Known rows, with every way that one mark hangs from another:
z547[z549[z106[z986[z740]]]]: [-10.2  25.1  -2.8  19.9  -8.4 -13.4  -9.4   6.6  10.4   1.0  -5.5 -15.3
 -13.0  18.8   4.0   8.5 -21.9  -3.8  -6.7   1.8   9.2 -12.2   4.6]
z740[z711[z335[z171] z792]]: [  6.5  11.9  -3.6  38.6  14.2  28.3  -0.3   0.8  11.3  12.6   2.2 -19.8
 -24.7  -7.9   1.2  16.8  -0.6 -26.9  47.1 -16.5  21.7  -4.6   6.5]
z549[z106[z986] z547]: [ 20.4 -14.6  16.3  39.2   4.2 -22.0   8.4   6.9   9.3  17.5   9.5 -16.4
  -5.1  18.9   1.7 -12.3 -18.1  20.4 -42.0   4.0  17.5  -6.0  47.9]
z435[z549[z106 z547] z986[z740[z711]]]: [ 49.6  11.2  38.8  68.0  -2.0  -7.0  -0.3  11.2   4.8 -11.8  -4.8  -9.2
 -36.3  12.0  -7.3  42.1 -19.9 -19.4  11.2  -6.6  57.9  34.7  55.3]
z547[z549[z106]]: [-30.8  22.6  -4.6   2.5  -3.5   1.1 -10.0   2.2  10.1  -7.2  -2.5 -18.0
  -7.3   9.2  -2.6  -0.3  -9.8   6.9  -3.8   3.2  -5.9  -6.0 -17.5]
z986[z435[z549[z547]] z740[z711[z335]]]: [ 80.1  23.8   9.4  45.5  -3.2  20.4   3.6  -4.1  11.2   0.4  -8.0 -12.3
 -56.0  -5.1  -1.9  26.6 -12.1 -53.8  33.4   5.8  33.7  18.2  58.5]
z171[z740]: [  9.4  11.4   5.9  16.7  -3.3 -19.5  -1.2   4.8  -1.1  11.5   3.0 -11.3
   8.0 -10.2   0.2   5.1  -8.5   5.2   8.6   6.4  35.5  -9.7  30.5]
z549[z106[z986[z435]] z547]: [ 26.7  -6.8   8.9  33.7  -0.9 -19.3   9.7   5.9  14.3  11.0   8.1 -29.5
 -16.7  20.4   0.0 -10.4 -17.6   8.3 -38.9   4.6  15.1  -1.6  53.9]
z435[z549[z106]]: [ 13.9  22.0  14.5  12.5   0.1 -10.0  -5.4   5.6  -0.8 -19.1  13.7 -12.1
  -3.4  10.2   0.0  30.8  -3.0  -8.9  -4.3  -5.4  14.6  10.0  19.5]
z547[z549]: [-30.6  14.0  -9.9 -14.2  -4.7  11.5  -7.4  -1.1   7.4 -12.2  -3.2  -3.6
   4.2   2.8  -2.9   3.2  -6.3  -4.5  10.5   2.6  -8.6  -7.7 -31.9]
z106[z549]: [ -3.1  -5.2   1.5  15.1   6.3   0.7  -8.8   0.7  -0.7  -2.9   8.6 -10.2
 -10.5  17.3  -7.1   0.8   0.3 -10.9   3.4   1.9  10.6 -27.5 -11.5]
z549[z106[z986[z435 z740[z711]]] z547]: [ 60.2   0.1  12.8  67.5  -3.1 -19.6   9.8   3.7  15.5  14.5  -3.5 -24.0
 -38.9  17.0   3.4  -6.2 -24.8   0.0 -23.0   3.3  29.8   2.5  70.2]
z435[z549[z106 z547] z986]: [  8.8   3.9  35.3  26.5   1.0  -8.8  -0.2  13.4   3.7 -15.3   9.7 -14.2
  -9.6  17.4 -10.4  37.1 -10.5  -7.9  -8.4  -5.2  39.5  28.2  32.4]
z711[z335 z740 z792]: [ 18.1  33.9   0.6  12.0  29.4  11.7  -5.2   4.1  -3.5  33.0  -1.2 -28.4
  -1.1  -2.7 -16.9  27.0  -4.9 -42.9  36.9  13.8  32.6 -10.9  16.7]
z171[z335]: [ -6.5  18.0  -9.6   0.3   3.8   6.8   2.0  -3.1  -1.7  -2.7   7.5 -11.9
  -8.5 -19.3   5.8   5.0  -1.4 -20.7   8.7 -13.0  17.8   6.7  16.9]
z335[z171[z740]]: [ 14.9   5.4  -1.9  31.8  -3.7  -5.6 -11.0  11.5   6.1 -11.2  -4.2   1.8
 -15.8 -10.4   9.4  -1.6  -5.3   6.5  27.5   0.3  15.0  -4.2  34.3]
z549[z106[z986[z435 z740]] z547]: [ 50.6   2.8  10.2  49.7  -0.5 -22.1   4.3   6.3  12.6  14.2  -3.8 -18.7
 -32.1  15.7   1.9  -8.5 -24.7   4.5 -32.9  10.6  22.8   4.1  72.8]
z435[z549[z547] z986]: [  9.2  -3.5  28.9   9.7   0.0   1.7   2.7  10.3   1.4 -20.1  10.2   0.2
   0.7  10.3 -10.4  39.0  -6.9 -20.2   6.2  -6.0  37.6  26.5  17.5]
z986[z435[z549[z106 z547]] z740[z711]]: [ 84.7  28.3  10.6  57.4  -6.1   1.3   2.2  -1.3  11.8 -17.0  -7.7 -18.3
 -53.7   1.7  -1.0  21.6 -15.6 -28.7  16.5   3.4  31.0  25.1  65.7]
z335[z711[z740]]: [ 44.8  16.5   4.9  43.0   9.4 -10.3  -1.9   3.8   3.1 -19.0  -6.8  -3.6
 -18.7   5.0 -10.7  -6.9  -4.2 -25.5  12.1  -1.4  -1.8 -21.3   2.8]
z547[z549[z106[z986[z435 z740[z711]]]]]: [  3.9  29.3  -4.4  32.7 -13.4 -10.6  -3.1   3.5  17.8  -2.7  -6.6 -30.6
 -30.3  20.7   3.7  11.6 -21.3 -18.7   5.5  -2.5  14.4 -11.4   5.4]
z106[z549 z986[z435]]: [  7.3  -0.6  -3.5  17.4  -5.7 -18.9  -0.8   6.6   9.1  -0.3  16.8 -31.3
 -18.7  39.6   0.0  12.9  -7.6 -38.5  -3.3  -5.1  23.2 -41.2   2.1]
z711[z335]: [ -3.7   3.6   4.1   1.7   7.5  18.4  -1.5  -0.3   1.3  32.3  -1.9  -8.9
 -16.8  -1.6  -1.2   7.6  -0.2 -22.3   6.6   5.4   6.9  -8.8   8.1]
z106[z549 z986[z435 z740]]: [ 35.9  10.8  -2.6  35.9  -5.5 -22.1  -7.2   7.0   7.1   2.6   3.4 -17.6
 -37.7  33.9   2.8  15.5 -16.9 -44.0   3.7   2.6  30.5 -34.1  28.6]
z986[z435[z549[z547]] z740[z711]]: [ 83.9  21.9   6.4  43.8  -7.1   9.0   4.8  -3.7  10.2 -20.2  -6.7  -6.6
 -46.8  -3.3  -0.8  22.8 -13.1 -38.5  28.9   2.6  28.8  22.7  54.0]
z711[z740 z792]: [ 20.8  30.9  -3.9  11.0  21.9  -7.1  -3.9   4.8  -4.5   0.4   0.2 -18.6
  17.6  -0.4 -15.0  18.9  -5.4 -21.6  29.1   7.8  26.4  -2.5   9.9]
z711[z335[z171] z792]: [-12.2  21.4 -10.1   5.6  23.2  28.1 -14.3   7.3   6.8  14.7   2.9  -7.1
 -15.4 -11.6   0.9  17.1  -0.9 -24.1  34.1  -5.2   9.6  -0.5  15.9]

Rows:
[ 57.7   8.3  24.6  55.3  -1.4 -16.9   5.9   5.4   5.8  -6.7  11.8 -10.7
 -14.6  15.3   3.5  27.4 -18.9 -12.5  -9.1  -4.6  36.6   6.9  56.6]  z435[z549[z106[z986[z740[z711]]] z547]]
[ 32.7  22.4   3.7  37.8  -8.4 -30.6  -2.6   9.4   8.6   9.9  -4.5 -22.3
 -34.9  21.8   7.6   8.9 -18.9 -12.6 -18.9   0.8  19.9  -2.4  50.3]  z549[z106[z986[z435 z740]]]
[ 48.2  10.9   7.7  51.9   0.6  13.4  -0.1  -3.6   2.3  25.5 -18.0  -1.5
 -42.5  -8.2   2.7  10.3 -11.4 -27.5  28.2   1.4  25.7   1.3  32.5]  z986[z740[z711[z335]]]
[ 70.2  32.7   7.3  29.1  -3.0  -4.1  -6.8   2.4   7.2 -18.5  -7.6  -7.4
 -43.4   0.3  -1.8  18.2 -16.3 -22.5   1.8  12.6  20.5  29.1  70.7]  z986[z435[z549[z106 z547]] z740]
[ 58.4  14.5   4.9  23.1  -9.3 -19.8   4.4   6.5   7.9  -7.1   4.1  -3.8
 -21.1  16.6   6.9  25.8 -19.2 -38.1  -0.6   1.6  30.1   2.3  53.1]  z106[z986[z435[z549[z547]] z740]]
[ 34.3  33.4  -2.8  33.0  23.1  -9.9  -6.3   5.3   3.1 -20.2   1.2 -10.5
  -3.8  -0.6 -15.4   3.6  -5.7 -28.6  21.6  -7.1   8.9 -17.7   1.2]  z335[z711[z740 z792]]
[ 43.3  23.2  -6.6  36.0  -7.0 -18.2   6.0   3.9  11.5   6.2   1.1 -21.8
 -24.1  13.5   7.6  22.7 -17.6 -41.2  17.6 -10.9  36.4  -7.0  35.1]  z106[z986[z435 z740[z711[z792]]]]
[ 18.5  24.4  -0.6  45.8  -4.3  -6.3   9.3  -2.2   1.9   8.7  10.6 -35.5
  -8.8 -28.3   6.2  12.7  -9.0 -22.3  32.4 -17.7  63.5  -4.6  44.5]  z171[z335 z740[z711]]
[  3.8  14.2   0.2  26.4  14.9  21.9   5.5  -4.2   7.1  25.9   7.3 -28.7
 -10.6  -7.1  -4.2  21.4  -0.6 -30.7  32.4 -13.0  29.9  -7.0   1.8]  z740[z711[z335 z792]]
[ 19.6  44.3 -12.7  27.5  22.7  -0.8  -3.1   1.0   1.0 -18.6   8.2 -20.5
 -10.2 -20.0  -6.7   7.5  -6.2 -43.2  25.9 -18.5  25.2  -7.7  19.1]  z171[z335[z711[z740 z792]]]
[ 22.8 -15.5   2.1  25.9   0.6 -11.8   4.8   4.1  11.7   2.2  17.5 -26.1
 -15.9  35.8  -4.3  -0.9 -12.4 -26.0 -14.7   2.8  24.8 -36.9  19.0]  z106[z549[z547] z986[z435]]
[ 71.8  40.6   6.6  50.7 -11.6  -5.1  -1.9   0.1   9.6 -19.5  -8.1 -21.8
 -56.1   5.8   2.5  32.3 -12.4 -40.8  25.3  -2.6  30.5  21.4  52.2]  z986[z435[z549[z106]] z740[z711]]
[ 14.7 -26.1  10.0  33.7   5.5 -13.4   3.1   4.9   5.5   9.7  20.2 -11.5
  -1.8  32.7  -2.7  -3.8 -13.6  -8.2 -18.7   0.7  26.7 -40.1  14.6]  z106[z549[z547] z986]
[ 34.7  18.3   5.8   6.1  -1.7  -0.1   1.2   2.0  10.2 -22.2   9.5 -21.3
 -22.4   7.4  -4.9  15.8  -4.6 -15.8  -8.0   4.1  10.7  20.1  38.5]  z986[z435[z549[z106 z547]]]
[ 47.7   5.8  36.3  50.9   0.7  11.9   1.4   7.8   3.1   1.0  -5.0  -0.9
 -32.7   4.8  -8.0  46.7 -15.7 -42.3  30.1  -4.2  57.3  27.4  43.6]  z435[z549[z547] z986[z740[z711[z335]]]]
[ 33.3  11.7   1.4  -7.7  -3.5   7.7   4.4  -0.7   8.7 -25.9   9.9 -11.4
 -14.1   2.1  -5.4  16.7  -0.7 -25.3   5.2   4.0   7.8  19.3  25.4]  z986[z435[z549[z547]]]
[ 17.9  -5.0   3.5  46.0   0.2  28.3   3.6  -0.1  11.1  13.5  -5.4 -13.8
 -38.3  -1.4   5.6   6.2   1.4 -24.8  37.6 -11.3  10.5  -7.2   8.7]  z740[z711[z335[z171]]]
[ 41.1  29.6  -9.6  51.6  22.6  -1.1 -16.2  13.3  10.0 -40.0  -5.0   1.4
 -25.9  -2.8  -6.0  -3.2  -4.3 -27.1  42.9 -12.1  -5.0 -13.8  11.9]  z335[z171 z711[z740 z792]]
[ 30.0   3.7  21.8  26.2   0.6 -17.8   4.5   7.4   4.1  -9.8  21.5 -13.8
   1.3  19.0   1.5  22.2 -12.5  -4.5 -23.5  -2.4  25.6   4.9  41.5]  z435[z549[z106[z986] z547]]
[ 51.2 -16.7  16.3  75.2   6.1  -3.1   3.7   2.3   7.2  30.7   4.1 -15.8
 -35.7  26.9  -0.3   5.2 -23.5 -31.8   3.7   3.2  48.9 -40.7  40.7]  z106[z549[z547] z986[z740[z711[z335]]]]
[-24.0  25.0  -7.6   4.2 -10.6 -11.4  -4.4   6.0  16.2  -5.9   2.9 -30.2
 -11.6  24.3   2.0   7.5 -15.3 -10.6  -8.9  -1.3   1.4 -15.4  -7.5]  z547[z549[z106[z986[z435]]]]
[ 38.0  15.1  36.9  46.4  -0.2 -11.2  -7.1  14.1   1.1 -12.0  -5.0  -0.9
 -26.2  11.5  -8.2  40.8 -20.9 -14.7   0.1   1.8  48.5  36.7  57.8]  z435[z549[z106 z547] z986[z740]]
[ 28.4   1.3   5.2  44.4  -1.7 -24.6  -7.9   7.9  -0.3  10.5   4.3  -5.8
 -20.1  32.5   4.2  12.7 -18.9 -27.9  -0.9   0.1  34.0 -38.3  21.1]  z106[z549 z986[z740]]
[ 14.6  15.7  13.7  40.4   1.2  -3.2  -2.6   7.9   2.5   4.1 -14.1  -7.1
 -23.5   2.5  -5.2  33.3 -14.1 -25.1  33.9 -12.7  47.5  20.1  17.3]  z435[z986[z740[z711[z792]]]]
[ -7.5  29.6  -6.3  16.7  21.8  15.2 -15.0  10.7   6.3  22.3   5.3 -17.1
 -11.2 -18.1  -0.2  20.9  -6.3 -20.9  40.3  -0.5  32.3  -5.5  34.1]  z711[z335[z171[z740]] z792]
[ -1.0  38.9 -16.4  13.5  19.6   4.0  -4.2  -0.6   4.0 -19.1  14.2 -12.4
  -9.7 -25.4   0.1   4.2  -4.0 -32.4  14.7 -28.3  15.6  -3.1  12.6]  z171[z335[z711[z792]]]
[ 43.0 -14.8  11.3  53.0   3.9 -17.3  -2.5   5.5   3.1  13.6   5.7  -1.3
 -20.2  27.1   0.0  -1.1 -23.3 -14.6 -11.2   8.7  37.0 -33.1  38.2]  z106[z549[z547] z986[z740]]
[ 38.6   7.2  30.7  29.2  -1.0  -2.2  -3.5  10.7  -1.1 -15.9  -4.4  13.3
 -17.2   4.7  -7.2  41.3 -15.8 -25.0  14.6   1.0  46.3  34.2  41.8]  z435[z549[z547] z986[z740]]
[ 22.3  23.2  25.3  18.5  -7.1  -8.7  -8.9  13.3  -3.9 -19.0  -4.9   8.1
 -19.1   9.5  -3.2  56.3 -11.5 -38.2  25.1  -6.5  43.7  28.5  23.5]  z435[z549 z986[z740]]
